Known rows, with every step that occurs:
N P: [  6  45 -19  25  20  15   7 -12 -18   1  12 -15  15   0   2  14  17 -11
   5  -9   7  10  25   8  28  -7  16  10 -23  -6   7 -23 -10 -24  -2   8
  12  -3  13 -10   6  13  14  -1  -7  -4  -4  10   8   9   3  22  13  -7
  13   6   1  -1]
K S: [  9  32   0 -16  -3   5  -5   4 -18  -4 -27  -8 -12  10  42 -19 -10 -20
  -4  -6 -14 -26  -7  10   0 -18  12  22 -23  -7   0 -24   0   0  -2 -44
  -3  -5   1   3  -5   0  -2 -13 -12 -42   5  -8  11   9 -10  -9  14 -11
   1  13  -2   2]
E D: [ 10  -2   9   2  21 -23  -5  -9 -17  -3  -2  17   4 -15  23 -17  -7 -26
  -7  16   6 -16 -15   9  -6  -9   7  10  -7  -7  -2 -20  21 -28  -1 -26
 -15  -3 -14  -7   0 -32  -2  11 -28  18   9 -12  -2  -9 -16  -2  16  -5
   4   4  11  -9]
P S D U: [ 24  -2  26 -17  -2  26  -6  15  13   0  -4  24  -3  -6  21 -26   0   7
 -25   0   7 -21  -4 -60  13 -14  20  12  30   2 -10 -21   6 -25  -9   0
  -4  -5  17   9 -24  -5  12  -6 -10   4 -16  11  -8   0 -16 -39   0 -22
   9  17  37   3]
R S D: [  2  42  25  11   8  37 -14  14 -18  -2  16  -1 -12  11  25  -4  -6 -29
   1  -4   1  -9  -3 -23  -7   0   2   5 -13   4  -7  15  11  17   0  64
  10  23   6  -7 -10  13  -2  -3  -2 -20 -15  -9  -6 -11 -23 -14  28 -25
  10  15  22  17]
R S M: [-10  10   6  -4   4  26 -16  -8 -35  12  -6   4 -17  -5  -1   2 -16 -19
   0  -6 -19  -8   3 -11  -6  14   0 -11   6  -6  -3   6   7  15  10  41
  22  14  14  -9  -8  25  -3  15   1 -25  -2 -10   8  -2  -6   4  11 -21
   7  18  22  24]
P N: [ -4   3  18 -17  -5  -1   1  31 -18  -8  16   2   8  18  38   8  16  39
 -13 -10  -7  -7 -12   1 -19  20  -1  14   0  -5   6  13  -7  10   3 -20
  13   2  -2  -2  -8 -22   8  -9   4 -15   4  27  -5  -6   5 -26  -8  -3
 -14  22  11  -6]
N P U D E: [  6   2  -1  15  34   3   8  -5 -28   4  10   2   1   8  20   3  50   2
  10  -2  30  10  37  14  36   6  22  28 -21 -11   6 -52  -9 -29 -21 -22
   8   1   2  -9  18 -28  15  -3  -9  34  -2  19   6  38 -19  11  -6  -8
  -3  -5  11   3]
R S P U D Z: [  4 -28   9  -6  10   1 -14  29 -38   6  -2  25 -24  14  -2  -1  20 -13
  29 -18   9  -1  -6 -16 -15  18  10  30 -11  -3  -1 -18 -18  13 -17  43
   7   4  -4  -6 -14   6   2  -2 -15  -5   0  -8  -3   7 -14  -9  21 -18
  11   2  26  22]
R S P N: [ -9  19   5   1   0   2 -11  39 -52   0  12   7 -10  29   5  10   3  -8
   4 -16  -9  -5 -17  -4 -31  15  -7  20 -14  -8   4  18 -16  27   2  26
  21   1   0 -14 -18   6   2 -12  -4 -49   6   3 -12 -11   7 -19  38 -25
   7  28  26  17]
D U P: [  9 -16   2  -6  -9 -11   3  22   9  -3 -27  17   5  17  33  -2  14  29
  -7  13   0  -5   8 -29  21  22  21   9  -6  13   1  -5   8   3   0  27
 -12 -16 -11  21  -8 -25  20 -20   3  78  22   6 -19   5 -20   7   8   7
 -21 -23  44  -9]
D N: [ 16  33  19  -8 -19   8  -7  16 -18  -3   9  17  34   7  18  -7 -12  12
 -19   5  10  -9   0   1   3  24  -2   2   0   8   4  27  10  -2   2   7
 -14   1  -4   3   1   4  12 -22 -10 -17   9   7 -16 -36  -1  -6   7  -1
  -9 -21  -4 -13]
U D N P: [ 10  61  10 -13  11  14  -5  20 -43  -8  -3  18  17  10  34  -3  18 -11
 -17  27  36  -3  35  16  28  49   7   2 -19  12   3 -12  -9 -26  -9 -14
  -2   3  -5   5  15  -6  12 -17  -5 -19  -5   2 -10 -21 -30  14  11   2
  -3 -20  -1 -11]
M S: [-14  45  -5 -10  19  25  -4 -27 -14   2  -4  -8 -28  13   5 -12 -39   3
  -2   7   0   2 -21  -2 -15 -24  -1   7 -14  -2   6  -6  17   6   0 -11
  -5 -12  -6   0  -2   4  -4   2  11  -7 -21  -2 -19   6  -8 -13  -3   1
  21  -6  30  -6]
S D: [  6  -6  20   5   7  20 -12   5   4   0  19   3  11 -12  -9  -4  -1 -32
 -10  15  10   2  -6 -20  -3   0   3   9  22  12  -8  26   7 -15 -11  46
  -6  14   6  -5   0  -1   0  -6  -5  11 -29  -3 -10 -12 -26 -11   8 -19
   9   9   9   3]
M S D U P: [ -3  27  10 -12  20  34 -12 -11  -4   0  -5   4 -17  12  24 -19 -31  -8
 -11  29   7   0 -18 -37  -5  -7  16  20  -3  16   0   9  26  -3 -11  37
 -14 -12  -8  10 -10 -14  10 -16   7  49 -29  -1 -37  -6 -40 -17   9 -11
  16  -7  69 -10]
U D Z: [ 15 -13  23 -37   7   4 -14   4  -6  -5 -20  23 -10 -18  27  -6  13   4
  13  17  17  -4  17  -9  11  34  22  18  -1  12 -10 -29 -13 -22 -19 -31
  -9   8  -3  14  -2   3  -5   6   2  20 -17  -3   6 -12 -38  18 -18   7
  -3  -9 -10   5]
K S P N D: [  8  33  -1 -23   6  -3 -12  40 -61  -6 -10   6  -3  18  22 -12  10 -22
   8   9  -9 -24 -19  12 -11 -11   9  44 -15  -8   7 -10 -26 -20 -10 -52
   4 -12   6 -10 -15  -2   2 -27 -16 -62 -10   3   5  -1 -14 -26  31 -29
   5  44   9   5]
U D: [ -4   6   8 -23  13   0  -6  14 -17  -8 -17  13 -17   4  21  -6  18 -13
  -4  30  22   0  16  12   7  31  -1  -6 -10  10  -6 -23 -10  -9 -10 -23
   1   2 -11  10  12 -16  -6   0   6  -5 -11  -8  -2   7 -32   5  -5   7
  -3  -7   3   1]
S P U: [ -7 -82 -16   7  11 -26  -4  23 -18  11   9  21  -1   6 -56   1  23 -14
  20 -15   8  13 -18  -2 -21   4  -4  26  21  -8   5   8 -19  -3 -17  53
  -2 -16  -6 -14  -4 -13  10 -11 -22   7   4   0 -13  17  11 -20  13 -14
  11  -3  16   5]
P S D: [ 13  10  24 -15   5  29 -12  13   8   0  -1  14 -12  -6   6 -17 -10 -12
 -21   5  12 -21 -11 -43   0 -13   8  11  27   2 -12 -12   4 -26  -9 -15
   7  -4  23   3 -17   3   6  -3  -2 -30 -25   6   4  -4   2 -27   5 -24
  17  26  11  10]
R S: [ -2  46   9  10   0  23  -3  13 -20  -1   2  -4 -21  24  26   1  -6  -3
   5 -16  -8 -11   1  -8  -6  -2   0  -2 -28  -6  -1  -8   4  27   9  17
  14  12   0  -4  -9  13  -2   4   1 -25   6  -6   3   2  -5  -5  21 -11
   4   9  18  16]
S P: [ -5 -36 -19   2   2 -22 -10  13 -23   9   1  13   6  -5 -61   6   0 -35
  10   9   6  14 -11   3 -14  -1  -7  16  21   0   3  22 -18  -8 -11  29
  -1 -14   1 -11  -5   9  -2 -13  -9 -17  -4  -9 -14  -6   7   0  25 -16
  16   6   6   7]
N D U P S: [ 20  54   2 -14  12  13  -1  32 -12 -10 -14  19 -10  19  43 -15  27  31
  13  40  11 -22  17 -39  40  -5  25   8 -13  10   3 -36  -6 -42  -5 -35
  -3 -14   8  17 -11 -12  21 -12   4  43 -12  17  10  -2 -33  -4  14  -9
  -8  18  34   3]
P U: [ -5 -55   3   6   9  -6   5  12   9   4   9  10  -7  13   9  -5  29  25
  12 -31   6  -1  -8  -8  -7   4   5  12   2 -10   4 -18  -1   8  -9  32
   1  -3  -7  -4   2 -27  13  -1 -17  38   9  12   0  30   3 -24 -14   1
  -7 -10  17   0]
N D: [ 10  53  -3   1  18  16  -1  12 -20  -7  16  -1  -3   1   8  -4  20  -1
  27  31  11  -7  13  -1  23 -14   7  -4 -11   4   5 -14 -14 -38  -4 -27
   3   9   8  -5   4   5   1   4   2   0 -28   7  18  -6 -32  -2   8 -10
   4  23  -5   7]
M S P: [-16  11 -23  -6  21   9 -11 -15 -30   9  -4   3 -24   9 -42 -10 -39 -24
   8  16   1  15 -30   1 -25 -22  -5  22   2  -3   8  10   2   0  -9   9
  -6 -22  -4  -9  -7  11  -6  -9   3 -24 -24  -9 -29  -1   0 -12  19 -11
  36  -1  38  -2]
D N P U: [ 18  32   6  16   2  13   4  13 -28   0  22  11  39  13  23   1  15  22
  -8 -20  21   0  16   3  21  24  13  16 -15  -1  13   1  -1 -15  -6  30
  -4  -3   3  -9   8  -5  31 -21 -23   3  14  22 -10 -10   3  -3  10  -5
  -4 -25   5 -15]
S D E: [ 17  -4  35   7   2  14 -15 -12  -7  11  23   4  22 -21  -3  -8  -2 -30
 -10  30  14   4   6  -7  10 -15  10  23  27   6  -7  25  18 -22 -21 -11
 -10  19   9  -4   4 -18  -7 -13   7  31 -30   5 -12  -6 -30  -2   3 -30
  -4   9  -3   9]
R S D Z: [ 19  29  36   2   3  40 -19   5 -11   1  15   5  -6  -5  26  -2 -13 -16
  10 -10  -2 -12  -3 -38  -4  -1  20  25  -4   6 -10   8   8   5 -11  59
   4  27  12  -4 -17  25  -1   4  -2  -2 -22  -4   3 -25 -28  -1  19 -25
  11  11  10  22]
M S D U: [  1  23  15  -9  18  39  -6 -15  -3   2  10   4 -12   5  18 -25 -29  -7
 -15  16   4   5 -17 -30  -4 -20  14  17   7   8   2   5  22  -3  -7  44
 -18  -2  -5   4 -11 -10   3  -8  -2  30 -34   2 -37 -10 -46 -30   2 -11
  17  -6  61 -12]

Rows:
[-12 -15  -1   3  17   2  -9  38 -42   5  -1  19 -31  30  -6  -1  24 -22
  20 -12   9  -2  -6  -8 -20  14  -3  17 -16  -5   0 -16 -16  22 -11  55
  13   1 -12 -10  -6  -8   2  -7 -11 -21   4 -10 -10  17 -12 -17  28 -17
  10   4  31  20]
R S P U D
[ 32  31  12 -14  12  18  -9  -1 -13  -6  12   8   0 -15  18  -5  17  14
  41  20   4 -11  11 -19  26 -15  32  23  -3   7   1 -22 -17 -51 -14 -36
  -7  13  16  -1  -8  22   3  10  -3  25 -35  11  27 -25 -35  12  -4 -10
   4  20 -18  11]
N D Z
[-18 -26 -20  -1  26   5  -8  -7 -27  11   2   9 -29  15 -39 -11 -20  -9
  13  -5   8  13 -37  -4 -31 -21  -2  32   2  -8  10  -6   1   5 -14  30
  -5 -23  -9 -11  -7  -7   3  -9  -8  -1 -15   0 -28  18   1 -28  10 -11
  31  -6  48  -4]
M S P U
[ 25  35  35 -19  -7  34 -16  23  -4  -2   4  26   9  -2  18 -21 -18  -2
 -34  11  19 -29  -9 -42   3   3   9  13  28   7  -7   6  10 -26  -9 -14
  -4  -2  19   5 -17   3  14 -16  -8 -44 -21  10  -7 -24   1 -29  14 -27
  11  11  10   0]
P S D N
[  8  20  22 -17  19  46 -19 -31  -3   4  10   0 -17 -15   7 -16 -45 -12
   3  10   7   0 -26 -33 -11 -22  21  36   7   8  -3   6  19 -13 -19  19
 -15   4   5  -1 -13  16  -3   2   4  17 -49  -1 -18 -21 -30 -10  -4 -14
  29  -1  27  -4]
M S D Z
[  0  47  18 -17  10  12  -1  42 -36 -14  28   3   6  23  46   3  30  36
   7  17   1 -13  -4  -2   0  13   4  13  -8  -1   9   3 -18 -20   0 -48
  14   7   4  -6  -4 -17   9  -8   7 -13 -20  32   9 -13 -21 -27  -1 -12
  -9  45   9   1]
P N D
[  8  33  25 -31  -3   9 -12  28 -32  -9 -11  27   9  12  34 -11   8  -5
 -19  35  29  -9  17  13   9  52  -3  -4  -6  16  -2   0  -5 -11  -7 -18
 -11   4 -16  12  10 -15   3 -18  -2 -15  -4  -4 -15 -22 -34  -1   2   4
 -12 -24  -2 -10]
U D N
[ -4  44   7   2  11  14 -11  49 -63  -4  20   7 -13  30   8   7  14  -6
  17  -1  -5 -11 -12  -5 -20   6  -1  19 -20  -5   7  12 -21   9   0  21
  22   6   4 -17 -16  11   3  -9  -1 -49  -9   7  -2 -14  -8 -20  40 -30
   9  39  25  19]
R S P N D
[ 23  26  30  -9  -2  17 -15  -5 -24   4 -11  -4   7  -9  37 -26 -14 -45
 -11  17  -1 -23  -1   3  12 -32  22  42  -6  -3  -6  -5  14 -17 -21 -50
 -13   8   9   0  -4 -17  -7 -23  -9 -12 -19  -6   0   5 -34 -10  14 -32
   0  20  -4   7]
K S D E
[ 14 -10  18 -11   9 -30  -3  20 -18 -10 -13  30  10  10  67 -17  11  20
 -19  21   1 -21 -16 -16  -1  21  22  23 -10   1   1 -16  24 -21   0 -19
 -18 -16 -23   8 -10 -62  19 -11 -22  74  28   4 -19 -11 -31 -10  16  -2
 -21  -1  51 -18]
E D U P N
[  8  34  15 -23   9   4 -16  39 -26 -13  -6   9  -3  24  50  13  20  49
  21  27   5 -18  -3 -20   2  29  21  34 -21  17   5   8  -9 -21 -10 -50
  10  -8   6  13  -8 -12  21 -17  24  34  -6  23  10 -14 -13  17  13  -5
 -14  22   4   2]
U P N D Z
[ 26  53  11   9  18  -6  -6  -7 -42  -4  13  20  39 -12  40 -15  -8 -20
 -16  15  21 -16   2  15  14   5  16  17 -20  -6   7  -5  20 -46   0 -12
 -19  -5  -8 -13   2 -24  17  -5 -40   5  14  -4  -9 -38 -16   9  31  -9
   5 -13   4 -21]
E D N P
[  3  -6  -1 -26   1   7 -17 -15 -35   9 -34  -1  -8 -16  16 -19 -20 -37
 -10   6 -26 -23  -2   8   3  -1  15  13  13  -8  -3 -15   5 -10   1 -22
   3  -6  16  -1  -9  16  -1  -2 -18 -39  -4 -13  16  12 -14   0   3 -21
   4  23   3  11]
K S M
[ 11  19  21 -11   5  13 -22  17  -6   3 -28  12 -15  11  19  -5  -9   0
 -12  39  22 -23  -3 -37  10  -5  18  28   8  13  -9   2  20 -24 -18 -57
   6 -18  17  17  -8 -20  13 -21  25  21  -7   6   0   7   6  14  20 -23
   0  14  12   9]
U P S D E
[ 17  33  31 -27   7  15  -5  30 -27 -14  24  10  10   3  52   4  26  49
  18   9  -3 -15  -4 -11   4  13  24  32  -5   0   6  -6 -21 -30  -8 -55
   7  12  12  -4 -13  -2  11  -2   4   6 -24  34  17 -30 -24 -18 -12 -12
  -9  39  -1   3]
P N D Z
[ -8  50   8 -17  11   5 -11  50 -31 -15  -5   4  -7  37  49  13  23  37
  13  36   9 -19  -4 -11   0  27   7  19 -22  15   5  10  -6 -12  -4 -47
  18 -12  -1  10   0 -27  22 -22  26  22  -3  21   5  -4  -9   9  18  -6
 -15  25  16   1]
U P N D
[ 24  44   4  11  21  31   4   2  -9  -1   8   4  12  -6  22  -7  14  -6
 -15  -5  15  -7  25 -40  39 -20  30  24   6  -6  -1 -39  -7 -42  -8   4
   8  -6  28  -3 -12   8  23  -3 -15  -3 -16  19   1   4 -10  -7  14 -23
  18  21  28   2]
N P S D U
[  2   0   3 -11  10 -17 -14  33 -58   2  26  15  17   4 -25   6  24   0
  11  31   9   5  -7  10  -9   0   4  36  14  -5   9  22 -24 -28 -17 -45
   7  -3   5 -16  -5 -17   1 -21   1 -15 -17  20  -8 -12  -8 -17  21 -33
   2  40   3  10]
S P N D E
[-13 -78 -12  -5  18 -27  -8  37 -28   7  -2  29 -14   7 -46  -1  35 -24
  14   5  23  13  -8   1 -16  28  -3  21  16  -1   1 -11 -26  -8 -24  41
  -1 -15 -12  -7   1 -23   6 -12 -19   8  -2  -6 -14  23  -8 -14   8 -11
   9  -5  19   6]
S P U D
[ 11 -27   3 -26  -7  -1  -8  15   1   5 -42  30  -9   1  24 -13   1  28
 -20  18  -5 -18  10 -51  22  19  24   6  21   7  -4 -18  10 -12   0   5
  -2 -26   9  22 -20 -11  24 -10   1  55  17   9  -9   7  -8   1   1  -6
 -14  -1  50   2]
D U P S M
[ -8 -51  10 -13  19  -6   2  26  -3   0  -4  20 -19  18  20  -9  43  16
   8  -5  25   1   5   0  -1  26   3   9  -3   0  -2 -38  -7   0 -16   9
   1   1 -15   5   9 -41   8  -1 -10  32   3   6  -3  39 -23 -21 -22   6
 -10 -15  19   1]
P U D
[ -2  -1  10  -2   7   5 -15  47 -53   4   3  27 -16  29   2  -3  15 -14
   6 -10  15  -6  -5  -5 -20  29  -7  19 -17  -1   3   2 -12  18 -10  59
   6   2 -12  -9  -7  -6   8 -16 -18 -30  10  -7 -18   1 -12 -20  34 -18
   5 -10  30  12]
R S P U D N
[-10 -33  -4  -8  -1 -23 -10  37 -40   1  14  16  11  10 -31  10  13  -6
  -4   0  -2   8 -20   4 -29  17  -9  28  20  -4   8  34 -24   0  -8   7
   9 -12  -1 -13 -14  -8   5 -20  -8 -27   0   9 -17 -13  13 -20  20 -19
   6  26  11   2]
S P N
[ 13  42  13 -33  13  23 -16  10 -50  -3 -16  30   6  -4  20 -10   6 -13
 -27  33  29 -15  33   0  31  50  12  -2   6   5  -2 -20  -5 -41  -7 -32
   7  -3  11   6   5   8  14 -10  -6 -36 -10   5  -2 -14 -25  10   2 -13
   6  -2  10  -1]
U D N P S M
[ 14  26  18 -10   4  20 -13   8 -15  -1 -11  -4  -2  -1  38 -22 -12 -48
 -11   6  -5 -25 -12  -8   0 -18  14  30  -4   1  -6  -5   8 -10 -10  -7
  -8   4   6   0  -8  -1  -1 -20 -17 -31 -18 -11   2   0 -31 -17  19 -26
   7  20   5   2]
K S D
[ 26  81   9  -2  -2  27  -1  11 -31  -3   5  13  31   9  29  -5  -7  12
 -24  -3  19 -18  18  -7  27   8  14  12 -11  -2   8  -9   0 -31  -1 -22
   2 -10  17  -1  -4  18  24 -19 -13 -45   5  19  -2 -28  14   0  21 -12
   7  -5   0  -9]
D N P S
[ 19  53  13   1  13  11  -4  -2 -32   0  20   0   8  -7  10  -8  21   6
  23  44  13  -5  22   9  33 -28  16  13  -8  -2   5 -12   0 -48 -14 -85
  -5  13  10  -4   9 -12  -6  -2  11  29 -30  16  17   1 -36   9   0 -22
  -6  24 -14  13]
N D E
[  2  49  16   0   8   9 -13  36 -68   2  19   7  -5  26  10   4  14  -2
  18  10  -2  -6  -4   1 -12  -1   3  30 -17  -9   7  12 -13   0  -7 -20
  18  11   7 -15 -15  -2  -3 -13   4 -35 -10  11   0  -8 -10 -16  37 -36
   1  40  17  24]
R S P N D E
[ 17 -26  10 -20  15 -20 -11  -3 -18   4 -36  40  -2 -15  42 -27  -7  -2
 -23  31  -1 -29  -8 -31  12   8  28  12  19  -2  -6 -31  29 -39   0 -17
 -16 -22  -2  11 -15 -39  17   3 -27  62  20  -7  -8  -2 -23  -1  11 -12
  -5   2  52  -7]
E D U P S M
[-16  42  -9 -18  30  19 -12   7 -54  -1  15   4 -19  25 -13  -8 -19  -1
  11  25   4   5 -32   1 -28 -13  -1  30  -6  -3  13  11  -7 -13  -9 -19
   3 -17  -3 -13 -12   0   0 -13   8 -28 -36  13 -23 -10 -13 -31  19 -19
  29  28  40  -3]
M S P N D
[  0 -23   2 -28   3  13 -14 -11 -11  11 -24  20 -20 -21 -14 -14 -18   3
 -22   6  -8 -20  -4 -29   4  -1   8  -4  44  -9  -8 -21   3 -23   3 -38
  18 -12  33   3 -15  19   7  15  -3 -35 -10   4  17   7  16 -10 -11 -21
  14  31  12  16]
P S M
